What can hang from each mark:
semefu: bulof pobo tadi vaboz vafid
vaboz: pobo semefu vafid
pobo: bulof semefu tadi vaboz
bulof: semefu tadi vaboz vafid
vafid: bulof pobo semefu tadi vaboz
tadi: pobo vaboz vafid

Every row comes from one small tree of marks. Brackets hold a mark, then the marks that hang from it, in alphabetical order. Every link used is in the known rows. Which tree was each row made from?
In the rows, zero is written as 128.
Known rows:
(pobo (semefu bulof) (vaboz (vafid tadi))): [129 109 101 108 110 165 107 117 128  91 113 136 142 121 120 113 134 154
 149 121 166 131 126 102 123 120 129 136 157 162 115 124 127  72  71 134
 164 120  80 130 124 104]
(tadi (vafid bulof (vaboz pobo semefu))): [164 124 141 142 132 137 135 126 149 112 134 117 112  95  89 115 157 113
 143 110 164 114 118 118  83 153 106 144  97 154 124 116 166  96  97 127
  70 123 136 133 216 108]
(pobo tadi (vaboz semefu)): [139 122 121 137 129 172 114  54 138 121 119 120 144 136 118  97 142 140
 119 133 163 146 112 116 157  90 129 130 107 188 122 136 148 132  94 128
 134 134  98 139 177 128]
(bulof semefu): [129 108 126 127 131 114 118 130 124  90 122 117 131 128 132  93 128 135
 127 150 138 145 122 135 125  87 119 111 122 141 126 128 120 138 110 126
 126 126 120 134 146 130]
(tadi pobo): [123 134 127 121 124 128 134 101 121 120 133 126 102 127 106 127 131 126
 124 108 101 128 131 131 141 108 131 107 112 208 124 130 139 141 114 128
 114 144 116 137 165 119]
(pobo bulof): [155 124 125 110 127  94 103 143 131 135 140 127 112 139 128 141 133 141
 128 157 127 129 134 124 132 126 108 129 130 117 135 129 133 124 117 121
 117 122 102 137 146 125]
(pobo (semefu tadi)): [107 113 127 138 130 124 149 118 132 121 154 135 132 144 129 103 141 104
 124 112 161 155 121 118 146 110 112 114  93 162 120 135 122  93 118 119
 147 131 139 133 140 121]
(bulof vafid): [154 115 142 140 128 123 128 126 119 167 128 129 138 111 134 141 140 137
 133 126 120 124 131 102 123 109 118 120 142 120 126 131 125 121 137 129
  98 131 155 120 126 123]
(semefu (tadi (vaboz (vafid (pobo bulof))))): [191 141 115 134 136 146 115 105 134  86 193 125 100 149  86 131 153 125
 152 127 103 135 126 107 184 145 103 144 154 109 132 143 129  92 106 120
 106 139 120 135 168  95]
(semefu bulof vaboz (vafid (pobo tadi))): [168 152  69 100 112 166  95  97 142 126 119 133 109   4 117 115 108 171
 151 111 133 126 119 112 182 151 136 148 152 125 119 106 157  68 111 144
  67 131 169 133 157 101]
(semefu pobo): [125 118 132 138 129 137 116 108 130 122 117 130 121 109 123 124 131 158
 133 131 128 132 116 151  75 129 139 116 119 135 127 149 135 123 129 142
 108 137 155 133 142 133]
(tadi (vaboz pobo) (vafid semefu)): [149 108 137 152 135 161 123  98 140  72 132 121  91 146  58 114 153 123
 147 104  88  88 123 128  94 141 109 123 109 104 118 117  93 151 111 130
 104 137 160 129 191  95]
(tadi vafid): [152 120 135 148 126 126 135 130 136 114 125 127 110 144 107 129 144 139
 129 118 123 101 135 114 126 137 121 135 109 142 125 126 132 127 122 128
 110 120 153 119 111 118]
(tadi (vaboz pobo semefu vafid)): [193 135 124 145 131 148 140  96 130  58 132 122 119 136  79 109 150 127
 148 109  75 142 114 131  90 110  87 132 139  90 123 129 128 144 113 128
 121 145  77 132 203 100]
(vafid pobo (vaboz semefu)): [129 148 128 130 140 154 136 165 140 114 129 116 150  78 105 104 142  96
 140 122 182 165 113 123 178 110 103 144  94 164 119 133 165  94  93 134
 111 131 160 138 206 108]
(bulof tadi vaboz vafid): [136 103 144 134 129 139 133 159 120 185 152 115 148 104 134 119 143 105
 134 128 124 128 130  92 133 144 115 126 141 117 127 139 123 127 157 130
  52 119 100 107 141 102]
(bulof (semefu (pobo vaboz))): [104  88 125 144 124 156  85  85 126  76 114 119 138 118 122  91 140 172
 131 158 148 153 114 154  79  90 161 100 126 149 120 154 133 133  90 138
 107 130 127 140 158 122]
(semefu bulof (pobo vaboz) (tadi vafid)): [111 115 112 140 128 194  85  71 145 112 150 130  99 126 103 130 165 188
 142 132 152 111 124  99 109 144 182 117 136 154 117 142 148  81  92 144
  60 133 173 143 121  97]
(bulof semefu vaboz vafid): [163  82 150 146 131 124 125 148 112 116 130 114 153  94 127 111 144 110
 133 137 116 147 126 107 113  51 103 107 137 114 122 133 124 137 144 128
 107 117 116 124 153 106]
(vaboz (pobo bulof (semefu tadi)) vafid): [182 108 119 123 128 101 113 122 139  70 171 138 129 135 124 111 157 128
 150 122 141 146 121 122 111 110  73 123 148 100 125 137 102  93 101 117
 136 132 109 137 188 100]
(semefu (pobo bulof) tadi): [146 113 124 129 132 128  98 109 138 137 169 126  99 127 129 129 154 159
 132 153 140 150 113 126 101 133 131 112 126 129 134 160 135  91 122 129
 106 139 145 147 153 127]
(bulof (semefu vaboz) (vafid pobo tadi)): [163 109 116 118 118 139 102 142 126 137 143 111 134  52 125  90 143 168
 167 139 133 162 115 106 139 133 125 122 126 136 127 135 131  73 111 132
 117 134 213 119 165 110]
(bulof (vaboz (pobo tadi) semefu) vafid): [192 109 151 133 134 146 138 108 132 148 132 118 152  82 116 109 164 100
 148 110 122 149 113  98 109  79  76 115 120 121 120 134 138 133 152 130
 112 140 136 125 207 103]
(vafid bulof (semefu pobo)): [138  95 139 133 136 142 123  83 133 124 122 125 103  86 126 119 134 154
 136 141 138 106 107 152  60 142 141 119 129 145 129 134 121 132 136 140
 114 128 116 152 215 133]
(bulof (semefu (tadi vaboz) vafid)): [153 112 106 150 124 147 125  98 127  75 147 114 106 117 100  96 127 111
 132 131 115 162 110 132 135  99 125 119 119 116 117 126 123 102 107 122
 118 140 126 130 137 118]
(vaboz (vafid pobo semefu)): [174 126 123 135 146 144 129 129 132  62 132 127 144  90 121 117 136 129
 152 126 148 107 118 132 160 102 110 153 156 140 121 131  89 136 117 134
 151 125 142 132 199 101]
(semefu bulof (vafid tadi (vaboz pobo))): [136 142  89  87 116 172 101 181 143 133 111 124 127  33 116 120 115 111
 161 118 173 141 111 120  89 165 132 142 156 107 112 102 131  27  85 143
 113 131 164 120 136 122]
(tadi (pobo bulof semefu)): [137 116 129 107 117  83 128 117 120 118 126 135  89 143 105 120 143 130
 120 121 115 140 136 133 143  91  90  92  84 214 122 135 141 133 101 119
 124 139  93 151 194 117]
(tadi (vaboz pobo vafid)): [177 131 123 142 125 155 121  97 128  55 150 130 119 135  78 124 136 127
 154  96  70 115 126 134  90 135 107 132 170  70 125 127 111 139 109 129
 109 145  97 124 168  98]
(bulof vaboz): [134 121 138 133 127 138 132 145 127 113 137 124 143 113 117 134 133  97
 132 118 112 136 132 124 121 107 123 128 138 126 128 131 134 135 154 129
 134 116  93 125 137 111]
(pobo bulof (semefu tadi vaboz vafid)): [158 118  91 132 105  92 112 120 135 117 157 136 112  81 124 118 135 148
 133 130 137 173 120 128 142 107  91 117 107 127 125 121 131  47 116 116
 113 126 120 134 138 107]
(vafid bulof pobo tadi vaboz): [134 140 128 102 124 172 124 159 146 161 154 114 121  67 109 114 130  95
 167 118 186 133 112 119 145 227 142 160 133 174 133 126 166  31  87 134
 120 125 158 124 202 130]
(vafid bulof semefu tadi vaboz): [132 104 132 111 135 165 127 150 139 141 138 110 123  71 117 112 131 103
 140 129 189 123 103 123 106 165 130 149 135 174 132 111 112  48  94 129
 162 122 121 136 186 141]
(bulof tadi (vafid (semefu pobo vaboz))): [128  87 122 143 132 150 110 110 124 169 134 119 124  58 131 100 141 187
 131 144 140 122 109 124  82 150 135 112 136 128 128 143  92 115 137 140
  39 138 167 129 167 109]
(semefu (vafid (bulof tadi) pobo)): [138 146 106 111 117 143 133 120 140 170 138 120 105  65 132 112 113 115
 161 128 156 120 117 133 147 237 140 155 124 140 122 121 163 104 134 134
  61 119 144 115 202 127]
(vaboz vafid): [183 129 122 138 129 128 133 126 122  80 133 132 143 121 129 131 132 138
 134 118 121 114 127 125 125 109 113 145 166 120 129 131 114 122 114 128
 135 123  86 121 120 112]
(tadi pobo vafid): [151 134 133 135 122 124 139 101 127 101 130 127  86 144  83 130 148 138
 126  98 100  96 137 120 141 122 124 116  92 222 122 128 143 141 109 127
  96 139 145 130 155 104]
(vafid bulof (pobo semefu) tadi vaboz): [111 118 131 101 116 158 141 160 144 152 142 121 128  72 105  94 131  83
 165 102 197 148 114 125 146 204 121 148 102 184 123 127 165  30  85 131
 146 122 157 126 213 124]
(vaboz (vafid pobo (semefu (bulof tadi)))): [161 131 104 106 148 157 120 144 140  91 135 121 125  84 130 100 129 146
 153 136 162  93 120 107 169 152 114 150 167 146 120 127  92 125 105 141
  94 122 133 136 197  94]
(pobo bulof vaboz): [126 118 121 119 117 129  71 105 131 127 138 127 126 147 123 144 142 156
 131 162 141 133 136 123 138 116 139 128 148 135 130 132 137 117  98 122
 113 117  89 139 149 123]
(vaboz semefu (vafid bulof)): [214 135 127 137 133 120 154 102 127 102 133 123 123 108 128 120 140 139
 138 128 132 126 115 122 109 126  96 149 137 152 133 127 156 125 124 125
 129 116  38 141 194 121]
(bulof tadi vafid): [133 110 134 127 131 130 133 136 123 196 143 121 129 121 142 113 138 133
 131 142 141 120 127  95 134 168 121 124 133 126 128 137 122 126 132 129
  52 130 153 111 133 121]

Which tree is each row?
[155 128 115 129 124 161 123  76 130 116 144 116 138 126 124 105 143 151
 138 147 160 128 116 118 121 158 138 150 145 167 128 133 152 123  94 126
  92 119  22 128 196 113] : (pobo (vaboz semefu (vafid (bulof tadi))))
[174 113 131 143 147 160 125 128 135  52 167 122 156  97 112 118 152  96
 154 108 129 128 113 124 101  86 108 132 172  98 122 130  71 122 139 127
 158 130  95 131 206  86] : (bulof (vaboz pobo (vafid (semefu tadi))))
[124 139  92 100 118 150  89 119 140 121 134 133 111  62 121 124 127 182
 154 116 108 123 126 119  91 147 144 118 162  72 125 104 136  89 123 139
  63 138 139 137 154  89] : (semefu bulof (vaboz pobo))
[184  95 140 135 128 137  88 105 132 164 127 126 119  85 116 122 145 152
 121 137 157 131 115 113 109 100  94 111 141 129 134 153 139  82  91 138
  58 137 156 147 152 131] : (semefu (pobo (bulof (vafid vaboz)) tadi))
[123 132 116 115 138 163 120 141 135 132 168 124 119 110 123 137 143 107
 138 121 131 132 127  88 154 116 140 126 156 131 126 124 139  89 144 132
 107 125 104 137 125  98] : (semefu (bulof vaboz) tadi)
[132  90 131 132 143 136  95 151 135 105 121 121 123  79 112 123 136 140
 118 148 173 132 109 151  94  85 106 118 135 141 128 137  99  88  89 138
 107 126 142 153 188 119] : (vafid (semefu (pobo bulof)) vaboz)
[145 129  97 120 128 152 101 107 128 167 169 130 109  66 131 136 150 183
 140 119 125 133 125  72 143 121 145 120 167 105 128 114 138  58 130 131
  54 138 164 137 109  91] : (semefu (bulof vafid) tadi vaboz)
[156 104 138 117 132 141 137 122 118 162 122 119 115  97 114 123 146 133
 140 119 127 123 115 100 117 103 122 107 118 201 121 129  94 110 120 131
 159 149 165 131 183 121] : (bulof (vafid semefu (tadi pobo)))
[195 144 129 143 142 160 152 141 134  81 171 116 151 100 113 115 161  91
 154 112 141 162 113 108 170  87  95 151 132 161 123 147 143 115 137 126
 151 124  94 132 200  88] : (bulof (vaboz (semefu tadi) (vafid pobo)))
[159 103 122 129 120 151 136  79 141 105 112 133  78 149  71  93 135 127
 122  85 115  90 131  92 161 139  83 120  93 163 118 118 145 119  91 131
  93 132 127 141 127 104] : (pobo (semefu bulof) (tadi vaboz vafid))
[108 130 112 100 142 162 121 171 144 139 131 115 127  84 118  88 139 113
 134 133 186 146 109 118 110 156 107 130 116 131 118 120 148  91  84 137
  49 136 123 136 196 104] : (vafid (vaboz pobo (semefu (bulof tadi))))
[208 104 135 122 128 106  97 104 131 178 136 128 114 120 132 133 143 141
 123 142 134 118 125  89 161 108  84 122 145 122 137 133 130 107 114 123
  97 129 147 137 145 136] : (pobo (bulof vafid) tadi)
[166 130 113 129 122 169 119 109 129  94 127 119 160 133 118 113 146 151
 146 141 152 152 112 115 116 111 136 150 139 171 122 138 132  94  91 127
 185 126  79 127 151 119] : (pobo (vaboz semefu (vafid tadi)))
[156 105 133 142 122 106 128 113 141 109 169 129  81 183  76 119 165 122
 128 119 113 131 132 105 156 133  82 119  83 136 127 136 135  96 107 111
 107 129 122 141 147 102] : (pobo bulof (semefu (tadi vaboz vafid)))
[113 128 121 133 124 159 129  87 132 126 138 113 100 161  90  96 159 145
 123 126 138 120 125 112 149 159 141 120  74 252 117 137 152 148  92 127
  56 138 113 129 191  96] : (bulof (tadi (pobo (vaboz semefu)) vafid))
[202 115 105 149 121 159 101  57 129  72 133 133 129  59 114 110 124 202
 131 103 112 125 107 137  93 120 123 128 168 132 136 146 120  86 106 141
  92 138 115 137 137 111] : (semefu (pobo tadi) (vaboz vafid))
[172 150 111 116 142 173 125 142 138  92 177 126 133  94 119 133 150 112
 159 114 136 123 128  88 177 119 128 143 180 134 123 131 138  82 135 134
 107 118 112 135 155  79] : (semefu (bulof (vaboz (vafid pobo))) tadi)
[210 113 121 111 120 129 132 100 121  81 145 115  99 105 119 100 134 141
 150 124 122 121 113 123 102 141 126 125 148 212 133 128 132  92  90 125
 154 130  62 135 193 128] : (vaboz (vafid (bulof semefu) (tadi pobo)))
[141 117 123  91 124 143  91 186 145 139 148 118 130 104 111 119 140 109
 152 136 171 150 113 123  91 171 110 137 138 109 132 126 123  37  79 126
 137 136 155 127 172 132] : (vafid tadi (vaboz (pobo bulof)))
[157  96 138 129 130 159 131 129 124 159 132 117 114 115  98 124 144 128
 145 127 112 122 116  98 113 132 115 124 132 128 125 122  93 106 125 129
 156 142 159 126 147 123] : (bulof (vafid semefu (tadi vaboz)))
[200 117 123 109 132 149 140  97 125  92 141 120  98  97 112 120 132 137
 150 114 126  99 112 123 105 145 121 135 149 212 132 121 100  97 108 127
 178 131  63 140 215 122] : (vaboz (vafid bulof semefu (tadi pobo)))
[115 110 125 109 121 127 137 154 128 115 111 133 131 109 123 118 129 107
 133 110 130 135 135 114 128  93 102 112 121 140 114 122 141 117 136 134
 125 114  90 138 138 100] : (pobo (semefu (bulof vaboz)))
[107 131  86 130 117 193  85  72 138 121 135 133 110  74 122 131 134 174
 146 132 165 145 113 119  97 129 189 120 150 135 110 133 150  67 100 147
  78 138 156 140 127 111] : (semefu bulof (pobo vaboz) tadi vafid)
[178 112  92 122 109  91  85 132 126  92 125 120 110  71 129 115 120 175
 129 165 121 158 120 143 117  86 104 120 131 111 129 114 131  93 105 121
  97 119 105 136 144 117] : (pobo (bulof (semefu vaboz vafid)))
[199 127 114 139 131 163 132  98 127  74 112 125  93 113  81 115 143 170
 135 124  79 128 112 125  88 106 102 125 142 117 124 138 155 122 108 145
  89 140  72 153 155  96] : (tadi (vaboz (semefu bulof pobo) vafid))
[166 112 132 137 135 147 136  80 138 129 108 122 116 106 123  91 142 154
 121 132 145 153  99 138 101 101 105 116  85 178 126 153 151 136 122 139
 124 144 135 151 179 133] : (vaboz (semefu (pobo tadi)))
[165 126 144 130 128 134 151 117 130 138 138 115 124 105 118 128 141 104
 138 127 116 138 123 125 109 128 112 137 113 161 131 125 173 130 159 126
 128 115  39 137 205 121] : (vafid (bulof (vaboz semefu)))
[135 121 128 109 121  95 118 150 139 128 128 133 121 124 118 114 140 117
 150 137 147 145 131 133 173 136  85 124  91 140 123 138 145 117 114 124
 126 121 155 140 199 113] : (vafid (pobo bulof semefu))
[167 117 106  89 114 119  82 159 143 120 150 111 109  85 125  96 134 161
 166 164 145 163 114 126 156 167 119 133 119 149 136 133 139  68 102 126
 138 128 173 133 183 122] : (vafid (pobo (bulof (semefu vaboz))) tadi)
[133 110 107 122 110 115 118 124 121 147 118 141 124  67 126 122 135 176
 132 113 118 131 136  96 129  97 107 106 130 117 119 111 142  84 123 133
  76 129 138 134 125  92] : (pobo (semefu (bulof vafid) vaboz))
[163 120 113 125 102 101 128  90 118  94 122 134  64 129  61 122 130 118
 123  99  62 145 135 137 137 105  79  99  91 186 115 124 148 123  97 121
 101 146  74 144 184 104] : (tadi (pobo bulof (semefu vafid)) vaboz)
[182 109 133 139 131 124 116  91 130  75 137 117  48 163  43 135 157 141
 122 117  58  86 134 122 148 113  93 108  91 195 126 121 113 160  93 122
  89 142 103 152 206  93] : (tadi (pobo bulof) vaboz (vafid semefu))
[126 121 132 121 133 147 153 162 131 148 145 106 137 120 125  93 139  96
 126 138 138 156 116 118 133 150 104 133 101 159 128 140 143 145 153 127
 100 120  70 123 169 108] : (bulof tadi (vaboz semefu))
[159 125 133 110 121 111 112 126 121 115 145 122  97 127  98 145 143 116
 127 122  84 132 136 128 144  90 100 106 119 192 131 135 146 139 127 123
 110 132  73 146 184 104] : (tadi (pobo (bulof vaboz)))
[119 117 125 129 150 144 130  90 130 108 158 120 105 124 110 112 148 119
 123 117 138 131 113 123 157  88 133 107 108 205 122 129  92 131 119 124
 145 149 137 152 199 115] : (vafid (semefu (tadi pobo)))
[161 116 137 133 117 151 130 130 120 174 139 121 111 127 100 130 142 125
 146 119  92 133 123  93 109 157 124 128 139 115 128 131 127  95 122 129
 132 145 157 115 114 125] : (bulof (vafid (tadi vaboz)))
[132 118 131 121 125 130 132 112 116 186 148 119 106 120 123 113 142 135
 124 120 115 121 131  96 140 151 127 105 116 190 123 139 132 136 120 129
  38 147 145 123 165 116] : (bulof (tadi pobo) vafid)
[155 108 137 132 132 124 118 133 123 127 128 117 140  92 132  98 146 132
 154 147 145 142 125 108 151  91 111 114 123 128 118 140 134 137 115 132
  93 129 194 125 185 115] : (bulof semefu (vafid pobo))
[171 103 138 148 119 137 130  81 131  84 140 115  70 153  66 110 138 132
 137 123  85  94 130 124 107 158 116 125 111 129 132 122 156 136 110 122
  69 122 102 133 167 112] : (tadi vaboz (vafid (bulof semefu)))
[ 63 121 105  99 119 170 104 122 142 135 129 128 132 115 120  90 135 134
 154 132 185 132 130 110 185 176 149 129 113 173 109 137 152 119  87 138
  71 122 150 130 194  94] : (vafid (pobo (semefu (bulof tadi)) vaboz))
[169  89 131 125 140 134  94  92 138 121 114 124 106 102 127 109 135 159
 120 152 148 118 106 145 105  99 107 113 122 153 131 145  94 135 114 136
 135 131 138 158 191 138] : (vafid (semefu (pobo bulof tadi)))
[121 123 112 144 117 123 151 117 130 118 135 136 130 104 128 103 131 100
 132 102 157 164 117 131 142 110 111 124  94 149 112 125 125  87 122 120
 145 131 139 125 132 120] : (pobo (semefu tadi vafid))
[157 141 112 127 123 127 140 123 139 112 104 124 136  77 124 107 134 119
 150 126 141 161 105 144  79 117 103 130  97 122 110 119 141 123 130 130
 131 140 134 125 198 123] : (vaboz pobo (semefu vafid))
[146  97 139 115 116  92 123 162 126 116 133 131 129 129 117 126 141 101
 128 132 123 150 137 127 132  93  71 114 108 133 127 137 133 119 133 119
 142 109  59 139 158 108] : (pobo (bulof vaboz) semefu)
[182 119 131 122 137 168 134 166 133  78 141 116 154  80 112 117 139  97
 168 115 138 130 111 119 145 122 111 157 159 147 125 137  93 107 135 134
 191 117 112 123 186 101] : (bulof (vaboz (vafid pobo semefu tadi)))
[219 148 104 106 142 152 132 110 141  93 120 124 124  86 125 100 139 145
 149 125 157 121 110  95 192 111  86 150 137 170 120 130 153 121  97 140
 120 129 117 148 197 101] : (vaboz (semefu bulof) (vafid (pobo tadi)))
[ 86 120 105 123 130 196  81  72 138 127 150 131 111 116 121 126 151 178
 140 140 160 135 115 111 104 136 192 109 152 144 119 148 148  84  97 144
  73 139 147 148 143 111] : (semefu bulof (pobo vaboz) tadi)
[131 111 132 115 119 122 140 123 113 130 119 134 109  96 101 126 145 118
 131  93 100 129 140  96 135  71  98  86 110 201 110 125 151 130 120 134
  89 136  98 140 181  86] : (tadi (pobo (semefu (bulof vaboz vafid))))
[138 117 114  98 101 134 137  88 128 146 142 126  83  89 104 105 131 149
 147  97 115 142 119 130 107 190 129 111  98 232 132 119 156  70 115 124
 138 139  94 137 196 123] : (vafid bulof (tadi (pobo (semefu vaboz))))
